Each row was made from one small tree. Brackets hold a mark, then the marks that hang from it, in the order of their numbers. Every link used is in the known rows. Write each row's tree.
Known rows:
[J_68 [J_25 J_785]]: [-3.03 -0.48 -2.83  0.91  3.72 -0.34  2.88  0.43 -0.21 -2.53 -0.84 -1.58
  1.55 -0.11  2.80  0.44  1.43  1.07  0.75 -1.43]
[J_345 [J_166 [J_68 J_25 [J_494 J_785]]] J_581]: [ 0.39 -0.98  1.42  0.45 -2.84 -5.13  1.01 -3.71 -4.27  0.91 -1.17  1.40
  1.69  0.49  0.31 -2.75  1.52  3.69  1.21 -5.05]
[J_494 [J_785 [J_25 [J_68 J_166 J_581]]]]: [-2.90 -2.26  1.56  0.10  1.09 -3.97  2.79 -3.01 -1.91 -4.63 -0.85 -2.83
  0.75 -1.69  4.33 -0.97  1.50 -1.03 -2.04  1.03]
[J_345 [J_166 [J_68 [J_25 J_785] J_494 J_581]]]: [-0.21 -1.53  0.84 -0.45  0.73 -5.07  3.46 -3.53 -3.47  2.51 -1.32  3.50
 -1.02  1.20  3.75 -1.52  0.60  1.49  0.40 -4.82]
[J_68 J_25 J_166]: [-3.01  0.20  1.44  1.23  1.72 -3.59  1.66  0.08 -3.05 -0.57 -2.41 -2.69
  1.25  0.02  5.67 -2.64 -0.85 -0.13  1.50 -1.13]
[J_785 [J_25 [J_68 [J_166 [J_345 J_581]]]] J_494]: [-3.34  0.17  3.61  0.15 -1.62 -3.01 -1.17 -3.24 -0.89 -3.36 -1.84 -3.06
  3.69 -1.60  4.11 -0.32  2.21 -1.75 -1.61  1.06]
[J_25 [J_68 J_166 J_494 J_581] J_785]: [-3.53 -1.88  2.21 -0.01  0.78 -5.62  5.60 -2.07 -2.10  0.02  1.37  0.80
 -2.04 -1.58  4.51  2.92  0.25 -0.21 -1.40 -1.72]
[J_345 J_166 J_581]: [-0.74  1.01  1.66 -0.18 -7.19 -0.59 -3.79 -2.36 -0.85  3.88 -1.13  1.89
  1.30  1.41 -0.16  2.70  0.06 -0.23 -1.53 -5.04]
[J_785 [J_25 [J_68 [J_166 J_345]]] J_494]: [-2.61 -0.30  3.79 -0.31  2.02 -2.82  0.32 -2.65 -0.42 -3.17 -1.87 -3.49
  3.45 -1.29  4.62 -1.51  1.70 -1.69 -1.52  2.75]
[J_166 [J_68 J_25] [J_345 J_581]]: [ 1.68  0.82 -0.79  1.29 -3.14 -3.63 -1.36 -1.67 -1.84 -1.38 -3.07 -0.34
  1.04  1.24  4.56 -3.68  2.08 -0.46  1.63 -5.63]
[J_494 J_785]: [ 0.56 -0.74  0.16  0.51  1.18 -0.76  0.91 -0.41 -0.09 -2.19  2.01 -1.68
  1.15 -1.12 -1.20 -1.54  1.06  1.11  0.20  1.52]
[J_68 J_25 J_166 J_494]: [-2.89 -0.97  1.52  0.27  3.24 -4.87  3.97  0.40 -5.39 -0.58 -0.40 -2.00
  0.42 -1.24  3.89 -3.73 -1.62  1.75  2.21 -0.13]
[J_166 J_68 [J_345 J_581]]: [ 3.11  0.76  0.93  0.86 -5.57 -2.89 -3.52 -2.13 -0.44  0.30 -2.65  0.99
 -0.08  1.26  2.66 -2.01  2.32 -0.91  0.46 -4.84]
[J_25 J_68 [J_785 J_494]]: [-2.50 -0.27  1.16  0.66  3.16 -1.08  3.60 -1.85  2.81 -1.60  2.02 -0.20
  2.03 -1.48 -0.01  3.68  2.78  1.18 -1.10  1.32]
[J_785 [J_25 [J_68 J_166 J_494 J_581]]]: [-3.70 -2.68  1.77 -1.17  1.21 -4.48  3.92 -2.52 -3.99 -2.77 -1.64 -0.81
 -1.21 -1.66  4.67 -0.48 -0.14 -0.95 -1.89  0.43]
[J_166 [J_68 J_494 J_581]]: [ 2.14 -1.76  1.28 -0.54 -0.18 -4.93  3.30 -2.67 -3.44  0.52  0.58  3.75
 -3.92 -0.67  1.14 -3.29 -0.03  0.88  1.37 -0.96]
[J_785 [J_25 [J_68 J_166 J_581]] J_494]: [-4.00 -0.95  3.84 -0.38  1.19 -3.86  2.54 -3.99 -1.58 -3.08 -0.57 -1.26
  0.96 -2.31  4.42 -0.47  0.71 -1.94 -1.47  3.18]
[J_68 J_581]: [-0.05 -0.13  0.11 -0.42 -2.05 -1.37  1.08 -1.19 -1.11  0.25  1.88  1.78
 -2.49 -0.60  1.63  0.15 -1.06 -2.26 -0.28 -0.54]

Which tree is each row?
[-2.34  0.46  4.07  0.53 -0.48 -4.85  2.35 -3.02  0.69 -0.15  2.28 -0.59
  0.55 -1.36  6.30  2.42  1.27 -3.12 -1.58 -0.44]  [J_25 [J_68 [J_166 J_345] J_581] [J_785 J_494]]
[ 2.26 -1.91  0.04 -0.27 -1.89 -3.85 -1.05 -2.67 -3.25 -4.12 -1.45 -0.91
  0.90 -0.81  1.08 -4.95  3.34  1.60  0.42 -1.58]  [J_166 [J_68 [J_494 [J_785 J_25]]] [J_345 J_581]]
[-0.38 -0.68  3.29 -0.81 -1.55 -6.12  3.45 -1.72 -3.23  1.11  1.95  0.01
 -1.81 -0.95  5.40 -0.52 -1.42 -2.59 -1.07 -2.15]  [J_25 [J_68 [J_166 J_345] J_494 J_581]]
[-1.36  0.76  1.54  0.37 -1.47 -5.14  1.00 -0.76 -3.88 -0.09 -0.14 -1.90
 -0.45  0.09  9.14 -3.49 -1.91 -4.34  0.76 -2.85]  [J_68 J_25 [J_166 J_345] J_581]
[-2.42 -2.68 -1.04 -1.38  3.47 -1.08  3.71 -1.25 -1.75 -3.92 -1.72 -1.19
  0.76 -1.18  0.35 -0.16  1.26  1.29 -1.68  0.94]  [J_785 [J_25 [J_68 J_494]]]
[ 2.10 -0.31  3.18 -0.41 -3.63 -3.85 -0.60 -4.25 -1.32  4.56 -2.24  4.16
 -1.66  2.34  2.88 -0.73 -0.04 -0.76 -0.87 -4.48]  [J_345 [J_166 [J_68 J_581]]]
[-2.59 -0.33  1.36  0.27  1.23 -2.22  4.52 -3.03  1.84 -1.43  3.85  1.38
 -0.21 -2.03  1.43  3.95  1.81 -0.86 -1.24  0.85]  [J_25 [J_68 J_581] [J_785 J_494]]
[ 1.04 -1.12  1.74 -0.82 -0.24 -5.50  3.16 -3.62 -4.49  3.11 -1.04  3.45
 -1.29  1.22  3.14 -3.35 -0.75  1.03  0.91 -4.40]  [J_345 [J_166 [J_68 J_25 J_494 J_581]]]
[-2.42 -1.65  1.69  0.69  4.26 -5.57  4.78 -0.07 -5.54 -2.57  1.48 -3.53
  1.53 -2.20  2.91 -5.01 -0.68  2.78  2.48  1.30]  [J_68 J_25 J_166 [J_494 J_785]]
[-2.13 -0.17  2.18  0.55 -1.68 -4.63  1.95 -1.99  0.33  0.28 -0.23 -0.67
 -0.79  0.05  7.92  2.98  1.11 -3.57 -2.54 -3.62]  [J_25 [J_68 [J_166 J_345] J_581] J_785]
[-0.94 -1.80 -1.53 -0.07  5.12 -2.72  5.47  0.38 -4.04 -3.86  3.34 -2.31
  1.45 -2.23 -0.70 -4.27 -0.01  3.27  2.39  1.47]  [J_68 J_25 [J_494 J_785]]
[-0.09 -2.10  0.50 -0.79  1.00 -4.24  6.29 -2.10 -2.18 -2.04  5.19  0.61
 -1.52 -2.48 -0.54 -0.13  0.03  0.57 -0.68  0.36]  [J_25 [J_68 [J_494 J_785] J_581]]
[ 1.33 -0.46  2.82 -0.27 -5.75 -3.88 -1.67 -3.73 -3.04  4.02 -2.25  3.80
 -0.12  1.31 -0.41 -0.34  0.91  2.41 -0.11 -5.52]  [J_345 [J_166 [J_68 J_494]] J_581]
[-2.37 -0.98 -0.79  0.20  0.17 -1.97  4.09 -1.96  1.45 -1.01  1.31  1.34
 -1.47 -0.55  2.89  4.58  1.55 -1.32 -2.17 -2.40]  [J_25 [J_68 J_581] J_785]
[ 3.20 -0.28  0.94 -0.06 -4.04 -4.02 -1.44 -1.82 -2.61  0.31 -0.88  1.60
 -0.82  0.25  1.08 -3.14  1.59  0.76  1.15 -3.86]  [J_166 [J_68 J_494] [J_345 J_581]]
[-2.27  0.59  4.06  0.93  1.43 -3.72  1.37 -2.03  1.77 -0.34  0.49 -2.18
  2.79 -0.87  4.84  2.03  2.27 -1.08 -1.27  0.22]  [J_25 [J_68 [J_166 J_345]] [J_785 J_494]]
[ 0.81 -1.02  3.48 -0.70 -1.22 -6.09  1.62 -1.35 -4.78 -0.27  4.18 -1.21
 -1.38 -2.06  4.27 -4.04 -1.45 -1.92  0.36  0.57]  [J_68 [J_166 J_345] [J_494 J_785] J_581]
[ 1.26 -2.30 -0.16  0.29  3.00 -6.32  6.16 -2.51 -4.89 -3.00  1.92  1.11
 -1.79 -1.53  1.98 -5.95  0.62  2.32  2.72 -0.63]  [J_166 [J_68 J_25 [J_494 J_785] J_581]]
[-3.49 -1.77  2.16  0.41  2.64 -4.30  4.64 -1.01 -1.12 -0.17 -0.42 -0.75
  0.07 -1.17  3.09  2.77  1.20  1.81 -1.12 -1.22]  [J_25 [J_68 J_166 J_494] J_785]
[ 2.63 -2.32  1.34  0.22  2.59 -4.35  3.07 -1.91 -2.52 -1.53  0.49  0.81
 -0.67 -0.97 -1.31 -4.56  1.77  3.86  1.86  0.75]  [J_166 [J_68 [J_494 J_785]]]
